In the rows, 128 means zero.
Known rows, with every step that occurs:
daga-zuga-vodifu: [ 97 116 143 121 162 155 183 167 145  99 124 128 131 154  78 128 120 147
 132 121 158 133 123 146 153 150 111 102 217 111 172 135 103 137 108 145
 154 124 122 163  87]
kekof-ratas-povid-vodifu-linu: [198 133 106 137 161 170 140 133  84  97 125 100 103 140  73  74 100 119
 102  58 132  97 122 100 164 170  89 195  75 149 101 129 147 153 133 163
 116  55 157  95 139]
linu-muvo-soge-daga-zigopet-ratas-povid: [171 131 131 175 179 153 102  89  50 155 108 114 117 134 145 127 123 145
 181 157  98  77 128 152 138 144 116 166 143 151 162 170 200 148 133 127
 111 119 128 102  60]
zigopet-ratas-povid-vodifu-zuga-daga: [172 136 131 112 176 147 130  98  69 138  88 108 105 145  84 113  86 157
 110 146 109  99 156 127 133 169 124 153 119 108 132 152 171 130 140 117
 122  80 115  95 109]
povid-vodifu-linu-muvo-soge: [225 120 147 117 201 136 167 170 102  45 127 126 112 135 105  88 121 161
 159  65 135  79 148  86 131 121  89 170  97 155 148 116 126 177 120 137
 170  37 106 108 116]
linu-muvo: [175 156 128 114 149 108 138 150 114  97 124 132 133 146 144 118 110 165
 187  80  93  84 128  86 167 141 117 136 117 136 188 145 122 157 105 161
 157 108 148 118 130]
kekof-ratas-povid-vodifu-linu-muvo-zuga-daga: [212 128 123 140 177 135 119 133 110 106 111  78 130  99  85 109 109  95
 138  65  94 115 176 122 105 140  81 151 125 142 135 129 175 170 149 136
 115  56 147  88 138]
vodifu-zuga-daga-zigopet: [150 102 127 131 152 117 144 140 153 140  92 114 122 151 134 131 117  99
 198 147 141 159 139 142 144 112 105 113 171  52 201 125 139 141 102  96
 152 131 117 111  69]
pavu-kekof-muvo: [176 142 132 124 127 100 128 125 148 123 132 135 152 172 155 122 116 143
 179  91 108 118 112 137 182 157 101 122 121 119 179 121 101 146  69 155
 104 142 159 158 128]
kekof-ratas-povid-vodifu-linu-muvo-zuga: [206 137 113 138 179 145 130 135  97  94 121  82 119 104  80 112 110 118
 141  45  99  88 158 111 108 139  98 171  92 155 127 144 171 164 143 164
 108  49 171  87 151]
zuga-muvo: [148 136 144 158 138 115 154 145 132 100 139 146 150 141 137 112 104 175
 139 110 122 122 100 112 198 150  93 131 158 110 164 125 111 149 119 151
 153 131 106 134  99]
daga-zigopet-ratas-povid-vodifu-linu-muvo-zuga: [166 163 142 157 180 184 142  85 100 118 125 141  74 164  82 139 113 145
 160 111 113  74 159 122  90 154 156 163  84 149 130 160 162 142 152 143
 135  86 131  42  97]
zigopet-ratas-kekof-muvo-zuga-vodifu: [113 127 128 133 127 128 126 120 135 147 104 124 162 139  81 150 125 186
 132 146  88 125 100 140 110 153 117 125 132 124 141 149 158 118 125 172
 117 166 164 130 130]
soge-daga-zigopet-ratas-kekof: [124 132 105 159 142 173 121  99  93 185  76 149 105 216 150 100 111 130
 160 195 130  96  81 131 164 135 121 149 141  95 134 152 149 134 114 135
 126 176 130 127  60]
kekof-ratas-povid-vodifu-linu-muvo: [218 153 111 134 166 155 132 130  88  84 125 107 106 122  87  90 105 127
 126  44 107  75 144  85 151 159  97 185  74 160 111 134 158 166 135 170
 120  42 160  83 151]
pavu-kekof-ratas-povid-vodifu: [208 125 109 142 149 163 132 111  83 137 123 110 118 163 112  92  95 119
 125  75 116  85 107 111 184 168  92 155 104 138 124 151 150 156 108 161
  73  81 168 146 134]
zigopet-daga-zuga: [102 155 135 122 133 159 139 145 120 124 111 129 120 210 112 119  92 119
 139 142 146  83 124 139 171 163 130  98 186 123 130 165  95 115 100 132
 134 132 130 137  78]
zigopet-daga-zuga-vodifu-povid-ratas-kekof-muvo: [ 77 135 140  97 142 142 144 144 146  91 124 120 115 164 113 116 142 173
 120 129 144 110 135 130 136 162 123  84 148 139 105 144 129 117 107 144
 140 147 127 147 131]
vodifu-povid-ratas-kekof-muvo: [147 124 116  87 140 105 148 162 113  82 126 101 116 155 174  62 155 197
 147  91 109 127 107  61 156 142 113 149  43 140 140 124 130 142 106 170
 148 149 151 121 167]
kekof-muvo-zuga-vodifu-povid: [122  95 161 110 127  80 149 155 161  82 146  81 149  91 108 141 158 161
 175  81 113 152 125 150 106 130  88 117 161 108 185 130 127 136 100 156
 124 152 151 128 143]
muvo-kekof-pavu: [132 143  84 142 138 124 152 130 130 131 133 105 179 182 164  96 106 158
 156  99 120 106  94  92 159 147  61 160 151 142 182 124 109 131 116 189
 107 142 144 116 128]
daga-zigopet-ratas-kekof-muvo: [123 156 109 153 121 179 132  93 135 167 107 168 131 189 118 123 130 151
 152 159 102 112  79 130 158 161 136 146  87 110 119 149 132 118 112 166
 127 178 152 100  92]
zuga-muvo-kekof-ratas-povid-vodifu: [170 129 129 186 161 147 149  97 109 122 141 117 168 113 138 107 101 164
 123  73 125  90 102  95 157 162  53 176 143 146 102 145 167 146 153 160
  96 101 102 117 131]
pavu-kekof-muvo-zuga-vodifu-povid-ratas: [152  91 145 114 147  88 147 138 155  97 155  83 122 129 156 137 156 174
 192  72 112 141 144 131 112 124 100 100 138 129 200 123 133 136  85 141
 103 127 155 146 158]
zigopet-ratas-povid-vodifu: [161 160 126 127 165 180 139  98  45 128 114 131  97 169  79  96  81 180
  94 125 108  69 123 107 165 192 136 174  88 149  95 164 150 127 145 156
 116  86 135  88 117]
zuga-muvo-linu: [141 139 146 153 135 127 174 129 134  78 144 145 164 138 116 142 122 158
 148  81 128 140 116  94 165 142  83 169 150 144 168 114 115 143 101 137
 167 126 114 139 115]
daga-zuga-vodifu-linu-muvo-kekof-ratas: [139 113 115 165 166 138 156 147 175  99 137 125 135 129 103 126 147 134
 159  61 158 111 156 108 114 118  75 137 206 146 173 124 133 155 122 145
 153  80 115 131 130]
linu-muvo-zuga: [166 135 137 120 163  96 138 157 123 105 120  95 154 129 135 142 114 147
 213  91  87 100 137 109 108 118 116 125 145 127 201 158 138 160 119 157
 139 121 157 115 124]
povid-ratas-kekof: [143 132  91 116 166 149 161 174  92 111  98 111 118 183 150  73 107 186
 145 117 108 110  93  62 167 143 121 140  57 145 140 134 143 139 117 163
 151 122 164 133 130]
ratas-kekof-pavu: [130 160  77 109 132 137 158 167 133 124  99 125 172 192 111  91  98 160
 118 134 102 121  72 101 186 151  95 136 102 124 149 116 115 153 119 207
 119 155 178 149 121]
kekof-muvo-soge-daga-zuga-vodifu: [123  86 152 139 183 125 138 146 126 113 102  87 176  97 120 144 145 135
 151 140 140 146 119 220 130 122  74 117 235 116 174 126 146 133  97 125
 116 143 127 187  67]
zigopet-daga-zuga-vodifu-povid-ratas-kekof: [ 82 124 133 102 137 153 161 153 129  95 121 120  90 186 106  91 131 177
 122 139 167  95 129 100 148 160 124  92 158 137 111 158 129 127 111 135
 153 134 112 152 114]
soge-daga: [149 117 128 129 155 117 129 147  85 135  85 105 126 180 163  91 101 130
 162 143 129 109 102 134 179 125  93 148 164  96 178 130 121 150  94 129
 132 136 134 154  81]

Rows:
[173 128 142  83 191 137 159 143  68  91 100  97 108 130  88 104  79 163
 129 102 129  95 123 112 131 162 112 168  83 112 135 146 158 153 129 143
 115  73 142 112 123]	ratas-povid-vodifu-zuga
[205 108 120 149 157 140 149  92 117 107 125 114 141 113 100 148 106 120
 140  63 130 119 132 109 138 139  66 171 121 140 148 133 170 148 109 132
  86  60 143 155 151]	pavu-kekof-ratas-povid-vodifu-zuga-muvo-linu
[165 107 142 134 198 118 136 160  80 121  97  96 155 134 155 126 134 133
 189 139 124  96 138 158 135 101  96 131 207 135 198 159 158 163 110 121
 134 112 118 169  67]	linu-muvo-soge-daga-zuga
[136  94 128 105 145 123 174 164 111  63 155  97  70 128 134  74 147 199
 141  76 146 126 124  76 160 147 102 139 131 128 171 120 132 139 100 142
 173 100 117 120 145]	zuga-vodifu-povid-ratas
[137  90 140 143 145 112 167 174 155  83 138  93 117 137  75 128 119 154
 164  81 145 140 141 129 107 125  93 140 175 116 206 113 118 160 110 134
 152  98 137 118 118]	muvo-zuga-vodifu-linu
[134 134  75  86 147 123 168 171 103  85 126  91 114 187 159  51 137 191
 127 107 112 127  94  57 171 137 103 143  67 146 149 115 127 148 116 186
 145 128 154 117 161]	vodifu-povid-ratas-kekof-pavu
[165 121 140 123 131  87 121 128 152 132 127 106 173 157 148 148 125 132
 199  90  96 130 119 155 133 133 102 106 144 117 198 138 113 142  83 151
  87 149 176 158 127]	pavu-kekof-muvo-zuga
[126 108 136  98 133 125 175 156 133  43 140 112 118 122 114 107 174 203
 140  66 131 157 123  62 122 143  82 160  91 158 148 106 143 140  90 154
 165 126 144 140 178]	zuga-vodifu-povid-ratas-kekof-muvo-linu
[186 132 137 132 158  77 133 172 159  93 121 108 131 137 122 122 118 130
 194  81 105 128 188  97 114 108 105 126 152 128 215 114 124 177 112 123
 172  95 119  99 116]	vodifu-linu-muvo-zuga-daga
[127 149 108 170 136 110 158 117 157 121 145 134 196 150 167 120 108 178
 146  97 116 112  93 107 170 148  52 148 174 134 175 115 107 141 129 182
 124 146 102 126 115]	zuga-muvo-kekof-pavu
[207 113 120 147 162 134 136 100 117 133 124 116 130 119 111 123  99 131
 137  85 124 102 121 123 158 147  79 143 127 111 141 144 171 152 124 142
  79  68 143 154 139]	pavu-kekof-ratas-povid-vodifu-zuga-muvo
[126 155  60 103 164 145 163 163 109 104  99  99 143 192 150  75 111 181
 124 121  89 118  93  86 169 145 116 132  69 149 146 115 130 136 127 198
 134 129 184 134 137]	povid-ratas-kekof-pavu
[152 137  90 158 166 149 116 109  96 161  85 130 156 161 150 129 130 142
 173 178  86  88 105 146 141 117 102 144 156 141 164 149 183 144 130 162
 119 143 144 128  66]	linu-muvo-soge-daga-zigopet-ratas-kekof-pavu
[186 181 120 117 189 135 153 118 108  72 136 126 135 150 119  89  97 182
 126  52 115  66 150  75 122 175  81 186  71 183 137 118 136 173 143 191
 121  61 130  74 146]	ratas-povid-vodifu-linu-muvo-kekof-pavu
[105 100 147 106 150 138 187 174 139  83 148 116 111 146  86 105 144 155
 132 115 175 134 128 123 155 141 105 112 206 105 173 134 104 154 102 138
 164 120 102 156 111]	daga-zuga-vodifu-povid
[156 131 142 151 155 114 130 142 149 135 113 107 150 133 144 153 125 105
 220 114  88 129 161 135 107 110 114  98 180 103 202 143 146 164 118 123
 153 138 131 101  85]	linu-muvo-zuga-daga-zigopet
[133 130 116 168 144 173 127  91  90 175  87 136  88 201 160 109 114 119
 168 182 133  97 104 156 167 133 125 148 166  91 156 152 139 122 105 123
 127 156 125 108  49]	soge-daga-zigopet-ratas
[127 124 116 145 164 138 137 138 149 137  87  91 152 157 154 128 141 133
 178 137  89 164 125 142  97 128 116  98 105 117 139 123 158 135 119 136
 140 176 164 120 104]	povid-ratas-kekof-muvo-zuga-daga-zigopet
[127 124 108  96 166 100 166 167 144  70 127  83 142 111 130 122 150 198
 170  90  82 118 137  84  90 115 102 112 122 148 193 126 167 157 131 185
 146 120 161 123 168]	linu-muvo-zuga-vodifu-povid-ratas-kekof-pavu
[130 111 135 127 173 121 130 163 116 146  66 104 200 151 125 115 133 139
 142 171 124 139  86 172 140 120  82 127 161 125 138 141 151 156 111 142
 103 170 147 195  78]	ratas-kekof-muvo-soge-daga-zuga
[ 81 137 145 125 132 166 151 141 136 112 123 134 117 180  84 127 100 138
 127 137 159  94 135 154 167 168 126  85 219 120 137 156 105 116  99 133
 137 123 123 154  76]	zigopet-daga-zuga-vodifu
[124 129 137 161 130 130 119  95 157 164 107 103 161 139 129 168 135 109
 180 141  80 156 146 190 104 136 123 100 176  92 167 137 138 109 115 125
 119 178 144  94  79]	kekof-muvo-zuga-daga-zigopet-ratas
[100 103 136 108 169 144 195 172 127  72 141  96  84 146 111  98 152 175
 135 101 163 138 144 113 141 135 117 105 182 120 164 133 123 136 112 141
 174 107 109 143 115]	daga-zuga-vodifu-povid-ratas
[104 111 148 130 174 144 162 151 118 128  88 110 124 160 115 121 123 128
 140 155 160 129 126 179 147 126  97 109 246  90 179 135 125 149  99 121
 142 138 114 185  62]	soge-daga-zuga-vodifu
[185  89 166 127 217 121 148 127  57 103  93  86 136  85 109 121  97 164
 131 137 142  96 122 160 128 134  71 169 151 110 146 144 201 160 146 110
 108  74 102 149  77]	ratas-povid-vodifu-zuga-muvo-soge-daga
[185 143  99 164 140 114 111 112  99 136 131 102 158 118 166 112 115 149
 179  58  92  75 123  65 142 159  73 186 110 168 156 164 175 153 132 168
  98 107 155  99 157]	linu-muvo-kekof-ratas-povid
[165  97 127 107 153  84 142 159 140 126  86  95 139 134 131 118 100 125
 175 131 125 153 147 125 147 116  93 119 172  66 214 120 140 145  96  99
 151 112 121 135 104]	vodifu-zuga-daga
[111 128 150 150 181 122 155 142 118 137  87 121 151 163 151 125 117 131
 140 162 148 121 124 173 165 118  96 106 240  91 171 138 116 153 111 121
 141 145  92 179  50]	soge-daga-zuga-muvo
[ 95 152 120 163 163 134 182 131 165 124 136 131 199 165 145 136 121 156
 130 121 140 125 116 141 153 136  76 114 222 131 167 128 104 139 137 176
 129 151  95 148  93]	daga-zuga-muvo-kekof-pavu
[171  92 167 149 221 153 151 106  72 118  97 103 120  98 116 130 107 146
 149 145 150 108 109 174 122 134  84 160 154  95 136 144 199 157 145 107
 110  88  89 129  52]	ratas-povid-vodifu-zuga-muvo-soge-daga-zigopet
[213 140 143 124 189 124 166 152 123  62 125 144 117 164 135  91 120 172
 169  49 141  57 148  46 119 130  84 170  94 161 146 121 113 172 116 147
 167  58  97  96 143]	povid-vodifu-linu-muvo-kekof
[144 120 118 139 149 142 121  96 116 170  91 113 106 147 112 134 102 122
 164 165 120 135 149 146 140 150 128 136 146  78 178 148 174 125 121 100
 131 126 120  85  77]	vodifu-zuga-daga-zigopet-ratas-povid
[157 110 110  99 147 113 166 165  93  76 144  86  77 164 175  57 138 176
 158  80 130 120 122  58 172 133 112 157  83 137 167 132 125 139  98 145
 165 107 127 106 154]	vodifu-povid-ratas
[134 152 123 172 128 173 112  81 103 172 115 131 102 179 116 111  99 124
 141 162 110 126 143 144 178 182 127 137 148 110 139 147 146 133 128 119
 134 144 115  77  61]	zuga-daga-zigopet-ratas-povid
[211 104 102 122 164 140 137 115  98 132 105  98 119 144 106 114  94 112
 143  85 125  97 120 114 153 141  91 152 104 113 147 149 167 148 110 141
  68  67 167 150 145]	pavu-kekof-ratas-povid-vodifu-zuga
[136 152 123 161 111 168 126  86 151 149  96 156 155 175 111 146 139 118
 153 149 101 163 124 130 138 156 106 142 134 122 130 122 143 127  97 122
 149 183 130 109  90]	zuga-daga-zigopet-ratas-kekof-muvo-linu
[174 103 137 166 151 125 111 106 130 154 116 120 151 165 173 133 137 108
 203 139 123 129  95 186 163 126  82 129 168 115 184 134 138 146  75 118
  86 154 138 171  59]	pavu-kekof-muvo-soge-daga-zigopet
[ 93 159 150 147 134 147 146 128 139 118 124 146 139 182 119 133  98 138
 131 146 147  88 132 156 179 163 126  86 213 121 128 154  98 122 111 131
 142 139  96 144  69]	zigopet-daga-zuga-muvo
